Each row was made from one small tree. The marks that hang from a mark follow it in brackets, in the order of their numbers. Every link used is in the known rows. Write each row's tree.
Known rows:
Z61{Z887}: [ 0.26 -0.02  0.12 -0.15  0.03 -0.46 -0.08  0.19 -0.28 -0.07 -0.21  0.03
 -0.15  0.17 -0.12 -0.22  0.01 -0.01 -0.20 -0.05  0.03  0.04]
Z704{Z61{Z887{Z933}}}: [-0.06  0.01  0.06 -0.04 -0.19 -0.15 -0.15  0.13 -0.01 -0.02 -0.20  0.00
 -0.19  0.15  0.19 -0.36 -0.27 -0.08 -0.36  0.24 -0.34 -0.14]
Z857{Z250{Z887{Z933}}}: [-0.11  0.01 -0.04 -0.15  0.01 -0.05 -0.08 -0.09 -0.13 -0.04 -0.45  0.21
 -0.08  0.01 -0.03  0.24 -0.19 -0.20 -0.09  0.09 -0.21 -0.24]
Z887{Z61{Z704}}: [ 0.14 -0.12  0.12 -0.23  0.15 -0.22  0.33 -0.26  0.01 -0.06 -0.23 -0.16
 -0.11  0.11 -0.19 -0.13 -0.09  0.10 -0.23  0.26  0.02  0.16]
Z887{Z61{Z704} Z933}: [ 0.02 -0.15  0.10 -0.05 -0.02 -0.03  0.27 -0.22  0.05  0.07 -0.39 -0.14
 -0.19  0.28 -0.14 -0.08 -0.29 -0.03 -0.28  0.41 -0.08  0.07]
Z250{Z857 Z887}: [-0.15  0.27 -0.04 -0.21  0.13 -0.29 -0.36  0.25 -0.44 -0.19 -0.57  0.08
 -0.40  0.10 -0.12 -0.07 -0.04  0.09 -0.26 -0.28  0.19  0.09]
Z887{Z61 Z933}: [-0.19 -0.12  0.25 -0.01 -0.14  0.16  0.03 -0.14  0.12 -0.13 -0.34 -0.14
 -0.56  0.27 -0.03  0.03 -0.22 -0.08 -0.22  0.53 -0.20 -0.12]
Z933{Z334 Z887}: [-0.03 -0.16  0.00  0.09  0.07 -0.26 -0.15  0.59  0.04 -0.86  0.04 -0.51
 -0.01 -0.11 -0.14  0.23  0.29  0.05  0.19 -0.25 -0.32 -0.28]
Z857{Z250{Z887} Z334}: [ 0.03  0.21 -0.03 -0.28  0.24  0.00  0.08 -0.21  0.02  0.17 -0.02  0.50
  0.31 -0.23  0.16  0.18 -0.01 -0.06 -0.02 -0.06 -0.04 -0.05]
Z857{Z250 Z334{Z933}}: [ 0.28  0.01  0.25 -0.25  0.09 -0.06  0.24 -0.19 -0.01  0.23  0.53  0.17
  0.51 -0.23  0.08  0.11  0.14 -0.10  0.09 -0.29 -0.05  0.06]
Z933{Z887{Z61}}: [-0.12 -0.23  0.20  0.05  0.04 -0.05 -0.09  0.13  0.09 -0.66 -0.05 -0.22
 -0.47 -0.04 -0.21  0.05  0.31  0.07  0.03  0.33 -0.13 -0.10]
Z887{Z61{Z704} Z933{Z334{Z857}}}: [-0.03 -0.10 -0.18  0.28 -0.09  0.25  0.29 -0.23  0.33  0.21 -0.07 -0.30
  0.07  0.17  0.04 -0.01 -0.22  0.08  0.06  0.21  0.03  0.05]
Z857{Z334{Z933}}: [ 0.16  0.07  0.37 -0.11  0.07 -0.07  0.15  0.08 -0.20  0.07  0.46  0.09
  0.30 -0.01  0.00  0.00 -0.02 -0.02 -0.07 -0.37  0.13  0.21]
Z887{Z61 Z933{Z334}}: [-0.20 -0.12  0.07  0.03 -0.14  0.30 -0.03  0.09  0.26 -0.17 -0.20 -0.40
 -0.40  0.22  0.07  0.14 -0.21 -0.05 -0.06  0.40 -0.38 -0.26]
Z250{Z887{Z61 Z933{Z334{Z857}}}}: [-0.39  0.07 -0.17  0.30 -0.14  0.55 -0.14 -0.01  0.18  0.09 -0.15  0.01
 -0.31  0.13  0.12  0.15 -0.24  0.03  0.08  0.29  0.09 -0.06]
Z857{Z250{Z887{Z61}} Z334{Z933}}: [ 0.00  0.05  0.13 -0.28  0.11  0.38  0.07 -0.26 -0.01  0.46  0.43  0.51
  0.21 -0.24  0.07  0.10  0.06 -0.08  0.05  0.09  0.15  0.13]
Z61{Z704 Z887{Z933}}: [ 0.31 -0.06 -0.06  0.00 -0.03 -0.46  0.11  0.13 -0.29  0.25 -0.40  0.07
  0.14  0.33 -0.15 -0.26 -0.28 -0.09 -0.28 -0.03  0.06  0.09]
Z61{Z704 Z887{Z933{Z334{Z857}}}}: [ 0.29 -0.01 -0.33  0.32 -0.09 -0.21  0.14  0.11  0.00  0.39 -0.08 -0.09
  0.41  0.22  0.01 -0.19 -0.18  0.03  0.04 -0.20  0.18  0.08]
Z704{Z61{Z887}}: [ 0.06  0.03  0.09 -0.24 -0.02 -0.34 -0.09  0.09 -0.05 -0.12 -0.03 -0.01
 -0.12 -0.02  0.13 -0.40 -0.06  0.05 -0.32  0.08 -0.25 -0.03]
Z334{Z857{Z250{Z887{Z61}}} Z933}: [-0.03 -0.07  0.07 -0.06 -0.05  0.28  0.05 -0.41 -0.09  0.33  0.37  0.31
  0.01 -0.22 -0.08  0.05  0.17  0.00  0.20  0.05  0.36  0.20]

Write each row's tree:
[ 0.09 -0.04 -0.10  0.06 -0.15 -0.12 -0.21  0.46 -0.09  0.01 -0.22 -0.20
 -0.07  0.28  0.03 -0.04 -0.21 -0.12 -0.08 -0.02 -0.24 -0.23] : Z61{Z887{Z933{Z334}}}
[-0.11  0.08 -0.23  0.28 -0.26  0.13 -0.13  0.13  0.27  0.11  0.12 -0.14
  0.06  0.05  0.38 -0.29 -0.18  0.04 -0.01  0.06 -0.25 -0.14] : Z704{Z61{Z887{Z933{Z334{Z857}}}}}
[-0.03  0.39  0.08 -0.14  0.12  0.00 -0.28  0.32 -0.47  0.27  0.13  0.36
  0.10  0.01  0.00 -0.10 -0.03  0.02 -0.14 -0.58  0.44  0.33] : Z250{Z857{Z334{Z933}} Z887}
[ 0.11  0.14  0.12 -0.28  0.16  0.05  0.06 -0.06 -0.23  0.30  0.40  0.49
  0.50 -0.26  0.05  0.15  0.03 -0.12  0.06 -0.36  0.15  0.11] : Z857{Z250{Z887} Z334{Z933}}
[-0.04 -0.08 -0.10  0.40  0.01 -0.11 -0.06  0.34  0.15 -0.68  0.22 -0.39
  0.09 -0.16 -0.07  0.18  0.37  0.15  0.36 -0.31 -0.05 -0.15] : Z933{Z334{Z857} Z887}
[ 0.17 -0.34  0.19  0.03  0.07 -0.20  0.14  0.19 -0.21 -0.31  0.36 -0.23
  0.11 -0.06 -0.43 -0.09  0.26  0.06  0.07 -0.10  0.18  0.23] : Z334{Z933{Z887{Z61{Z704}}}}
[ 0.15 -0.29  0.09  0.32  0.00 -0.06  0.21 -0.05 -0.09 -0.14  0.53 -0.13
  0.20 -0.11 -0.33 -0.13  0.36  0.16  0.23 -0.14  0.46  0.38] : Z334{Z857 Z933{Z887{Z61{Z704}}}}
[-0.15  0.02 -0.24 -0.03  0.04  0.37  0.01 -0.32  0.32  0.14  0.08  0.06
 -0.03 -0.24  0.12  0.19  0.13  0.08  0.27  0.22  0.00 -0.12] : Z933{Z334{Z857{Z250{Z887{Z61}}}}}
[ 0.13  0.26  0.22 -0.11  0.05 -0.10 -0.10  0.19 -0.28  0.20  0.26  0.06
  0.11  0.03  0.05 -0.15  0.10  0.04 -0.12 -0.51  0.26  0.26] : Z250{Z857{Z334{Z933}}}
[-0.16  0.31  0.10 -0.14  0.06  0.33 -0.28  0.11 -0.26  0.42  0.18  0.38
 -0.19  0.03  0.05 -0.16  0.00  0.06 -0.14 -0.13  0.46  0.36] : Z250{Z857{Z334{Z933}} Z887{Z61}}
[-0.08  0.01 -0.13 -0.02 -0.19 -0.01 -0.21  0.38  0.17 -0.06 -0.04 -0.24
 -0.03  0.10  0.28 -0.25 -0.26 -0.06 -0.20  0.10 -0.52 -0.29] : Z704{Z61{Z887{Z933{Z334}}}}
[ 0.00  0.09 -0.09 -0.05  0.09 -0.11  0.07 -0.36 -0.06  0.01 -0.12  0.31
  0.11 -0.22  0.00  0.14  0.11  0.02  0.11 -0.11  0.17  0.01] : Z334{Z857{Z250{Z887}}}
[-0.40  0.19 -0.04 -0.03 -0.10  0.24 -0.40  0.07 -0.18  0.09 -0.66  0.13
 -0.76  0.28 -0.01 -0.09 -0.22 -0.04 -0.29  0.34  0.10  0.02] : Z250{Z857 Z887{Z61 Z933}}
[ 0.06 -0.26 -0.12  0.07  0.17 -0.11  0.10  0.28  0.20 -0.50  0.06 -0.47
  0.06 -0.08 -0.22  0.06  0.22  0.12  0.15  0.06 -0.18 -0.08] : Z933{Z334 Z887{Z61{Z704}}}
[-0.11  0.21 -0.07 -0.09  0.08  0.17  0.01 -0.17  0.06  0.27 -0.19  0.52
  0.22 -0.07  0.21  0.24 -0.22 -0.20 -0.05  0.08 -0.13 -0.15] : Z857{Z250{Z887{Z933}} Z334}
[-0.14 -0.03 -0.04 -0.06  0.07  0.07  0.08 -0.11 -0.16  0.16 -0.53  0.18
 -0.21  0.23 -0.16 -0.03 -0.40 -0.04 -0.30  0.35  0.12  0.13] : Z250{Z887{Z61{Z704} Z933}}
[ 0.19 -0.04 -0.30  0.22 -0.21  0.02 -0.04 -0.07  0.23  0.34  0.05 -0.02
  0.25  0.01  0.18  0.02  0.07 -0.11  0.26  0.01 -0.14 -0.23] : Z61{Z887{Z933{Z334{Z857{Z250}}}}}
[-0.23 -0.06 -0.04  0.33 -0.21  0.44  0.05 -0.15  0.40  0.00 -0.03 -0.30
 -0.30  0.18  0.15  0.10 -0.12  0.03  0.12  0.35 -0.10 -0.12] : Z887{Z61 Z933{Z334{Z857}}}
[ 0.09 -0.24  0.05  0.02  0.16 -0.25  0.15  0.04  0.04 -0.48 -0.08 -0.22
 -0.10 -0.04 -0.31 -0.05  0.21  0.11 -0.01  0.20 -0.01  0.06] : Z933{Z887{Z61{Z704}}}
[ 0.13 -0.04 -0.15  0.00  0.01 -0.08  0.18 -0.27  0.32 -0.09  0.17 -0.25
  0.28 -0.23  0.14  0.21  0.24  0.07  0.30 -0.19 -0.20 -0.20] : Z933{Z334{Z857{Z250}}}
[-0.13  0.48 -0.07 -0.15  0.21 -0.06 -0.26  0.17 -0.24  0.11 -0.31  0.38
 -0.10  0.03  0.11 -0.08 -0.07  0.08 -0.22 -0.29  0.26  0.17] : Z250{Z857{Z334} Z887}
[ 0.25 -0.13  0.19 -0.03 -0.07 -0.15  0.23 -0.35 -0.10  0.09  0.45 -0.02
  0.32 -0.20 -0.07  0.07  0.27 -0.01  0.21 -0.34  0.15  0.10] : Z334{Z857{Z250} Z933}
[-0.04  0.09 -0.27 -0.02  0.08  0.03  0.01 -0.13  0.10 -0.01  0.03  0.06
  0.27 -0.26  0.09  0.26  0.11  0.05  0.28 -0.24  0.00 -0.13] : Z933{Z334{Z857{Z250{Z887}}}}
[ 0.18 -0.24  0.10  0.23 -0.07 -0.18  0.05 -0.02 -0.06 -0.33  0.61 -0.09
  0.34 -0.35 -0.18  0.14  0.58 -0.01  0.44 -0.42  0.13  0.01] : Z334{Z857{Z250} Z933{Z887}}
[-0.12 -0.11 -0.15  0.18 -0.19  0.45  0.14 -0.44  0.57  0.16  0.05 -0.22
 -0.09 -0.04  0.22  0.20  0.05 -0.05  0.28  0.43 -0.27 -0.28] : Z887{Z61 Z933{Z334{Z857{Z250}}}}
